Each row comes from the steps of one path. Every step used is in the known rows, and no mark comes twice. Write the path behind each row, first mark first.
Known rows:
zige/pago/damav/lapeb/buge: [.56 .19 .37 -.10 .06 -.26 -.24 -.53 .39 -.37 .00 -.04 .02 -.18 .02 .11 -.09 -.28 .26]
vulonuf/pago/rudun/lapeb/buge: [-.02 -.09 .66 -.09 -.22 -.14 -.20 -.45 .17 -.28 -.12 .06 .34 .20 .10 -.33 -.11 -.07 .05]
vulonuf/pago/zige/lapeb: [-.07 -.34 .05 .00 .06 .09 .05 -.19 .02 .09 -.24 -.41 .40 -.04 -.06 -.42 -.20 -.51 .08]
zige/lapeb/buge/pago/rudun: [.39 .15 .31 -.17 -.08 .00 -.17 -.37 .19 -.40 .04 .02 .20 .20 .23 -.46 -.08 -.25 .07]
damav/lapeb/zige/pago: [.05 .00 .13 .21 .04 .09 -.05 -.06 .34 -.27 .07 -.19 -.02 .02 .14 .05 -.31 -.41 .01]
vulonuf/pago/zige/lapeb/buge: [-.02 -.23 .30 -.08 .02 .08 -.12 -.46 .19 .03 -.20 -.29 .25 .03 -.09 -.55 -.14 -.38 .20]
vulonuf/pago: [-.11 -.21 .24 -.04 .02 -.19 -.12 .02 .04 -.02 -.05 -.05 .28 -.12 .05 .11 -.20 -.28 .22]
lapeb/zige: [-.25 -.19 .20 .10 -.01 .15 -.16 .12 .21 -.33 .08 -.23 .01 .07 .20 .05 -.20 -.22 -.02]
lapeb/buge: [.07 .07 .46 -.04 -.01 -.12 -.22 -.24 .27 -.19 .05 .00 -.09 -.05 .06 -.10 -.04 -.11 .16]
vulonuf/pago/zige: [-.11 -.33 .23 -.03 -.01 -.02 -.15 .04 -.11 .07 -.28 -.23 .33 -.04 -.13 -.36 -.24 -.37 .16]
zige/pago/damav/lapeb: [.56 .12 .13 -.04 .10 -.29 -.08 -.26 .23 -.35 .03 -.12 .16 -.27 .07 .31 -.14 -.39 .10]
pago/zige/lapeb/buge: [.10 -.09 .27 -.03 .02 .13 -.09 -.42 .22 -.08 -.13 -.31 .06 .02 -.06 -.58 -.06 -.33 .09]
pago/damav/lapeb/zige: [.24 -.24 .12 .07 -.04 -.04 -.18 -.15 .17 -.62 .04 -.28 .24 -.15 .22 .25 -.14 -.32 .02]
pago/vulonuf: [-.01 -.02 .29 -.12 .04 -.25 .21 -.01 .10 -.26 -.08 -.05 .02 -.08 .42 .23 -.20 -.36 .15]
damav/pago/rudun: [.02 .24 .18 -.26 -.18 -.26 -.11 -.08 .11 -.46 -.29 -.01 .15 .03 .08 .06 -.14 -.11 .05]
lapeb/zige/pago: [-.22 .07 .18 .06 .13 .14 -.12 .04 .42 -.19 .04 -.22 -.13 .18 .11 .04 -.32 -.33 .03]
rudun/lapeb: [.05 -.18 .38 .21 -.10 -.16 -.02 -.04 .14 -.16 .12 -.03 .09 .07 .31 -.08 -.03 -.27 -.19]
rudun/pago/damav/lapeb: [.74 -.27 .20 .01 .03 -.38 -.14 -.11 .15 -.46 .01 .03 .33 -.23 .31 .21 -.06 -.52 .06]
rudun/lapeb/buge: [.10 -.08 .61 .11 -.13 -.15 -.19 -.35 .30 -.21 .07 .04 -.03 .13 .22 -.25 .02 -.17 -.02]

Write each row's path:
[.05 -.04 .33 -.03 .11 -.07 -.22 -.24 .45 -.42 -.01 -.24 .08 .25 .22 .24 -.17 -.36 -.03] => rudun/lapeb/zige/pago/damav
[.01 -.03 .22 .04 .05 -.06 .22 -.15 .33 -.35 -.07 -.16 -.02 .05 .43 .20 -.40 -.52 .17] => damav/lapeb/zige/pago/vulonuf
[.04 .07 .20 -.18 .20 -.03 -.26 -.13 .42 -.39 -.04 -.29 .03 .11 .09 .36 -.23 -.32 .13] => lapeb/zige/pago/damav
[.24 -.29 .33 -.01 .06 .06 -.13 -.35 .31 -.05 -.13 -.18 .12 .16 .11 -.68 -.09 -.50 .06] => rudun/pago/zige/lapeb/buge
[.87 -.11 .15 .02 .00 -.36 -.24 -.17 .00 -.50 .10 .03 .27 -.21 .33 .13 -.04 -.49 .14] => buge/pago/damav/lapeb
[.19 -.26 .36 -.11 .07 -.32 .15 .07 .22 -.24 -.09 .12 .09 .08 .62 .13 -.21 -.57 .14] => rudun/pago/vulonuf
[.38 .19 .44 -.20 -.12 -.05 -.31 -.20 .11 -.44 .02 .16 .14 .21 .20 -.37 -.11 -.14 .13] => lapeb/buge/pago/rudun
[.27 .23 .22 -.24 .22 -.24 -.17 -.14 .36 -.25 -.02 -.16 .03 -.05 .01 .40 -.14 -.30 .15] => zige/pago/damav
[.45 -.02 .29 .01 .05 -.05 -.24 -.38 .28 -.19 .17 .03 .00 .14 .35 -.39 -.04 -.45 .16] => zige/lapeb/buge/pago
[-.22 -.10 .40 .06 .03 -.05 .17 -.17 .40 -.29 -.08 -.14 -.06 .34 .54 .09 -.34 -.50 .01] => rudun/lapeb/zige/pago/vulonuf
[.61 .14 .38 -.07 -.20 -.12 -.24 -.29 .04 -.52 .04 .19 .23 .04 .22 -.41 -.13 -.21 .12] => damav/lapeb/buge/pago/rudun
[.04 -.19 .00 .04 .05 .14 .11 -.13 .06 -.01 -.13 -.43 .18 -.03 .00 -.47 -.12 -.46 -.07] => pago/zige/lapeb
[-.26 -.20 .34 .12 -.22 .17 -.08 -.04 .15 -.51 -.02 -.17 .25 .33 .29 -.22 -.20 -.14 -.25] => pago/rudun/lapeb/zige
[.08 .05 .62 -.04 -.22 -.07 -.15 -.39 .23 -.38 -.03 .04 .15 .20 .14 -.37 -.04 -.02 -.07] => pago/rudun/lapeb/buge
[.04 -.03 .37 .03 -.21 -.10 .03 -.08 .06 -.37 .00 -.04 .28 .15 .20 -.20 -.09 -.12 -.24] => pago/rudun/lapeb
[-.20 -.07 .33 .22 .02 .11 -.09 -.08 .44 -.18 .07 -.18 -.08 .35 .24 -.05 -.26 -.37 -.14] => rudun/lapeb/zige/pago
[.51 -.27 .13 .11 -.02 -.08 -.32 -.13 .11 -.65 .11 -.12 .25 -.01 .39 .09 -.15 -.48 .08] => buge/pago/damav/lapeb/zige
[.63 .01 .27 -.20 .13 -.19 -.36 -.50 .30 -.40 .09 -.07 .13 .08 .30 -.05 .03 -.43 .23] => zige/lapeb/buge/pago/damav
[-.23 -.13 .32 .04 -.29 -.01 -.17 -.14 .23 -.59 -.21 -.12 .18 .38 .36 -.12 -.17 -.21 -.18] => damav/pago/rudun/lapeb/zige
[.00 .37 .20 -.21 .01 -.01 .02 -.02 .22 -.24 -.07 -.08 .11 .10 -.05 -.03 -.26 -.13 .00] => zige/pago/rudun
[.46 -.21 .30 -.20 .15 -.33 -.25 .03 .26 -.36 -.02 .00 .24 -.01 .31 .25 -.04 -.44 .09] => rudun/pago/damav
[.10 .11 .59 -.13 -.30 -.27 -.23 -.47 .28 -.45 -.22 .11 .06 .25 .22 -.27 -.02 -.10 .01] => damav/pago/rudun/lapeb/buge
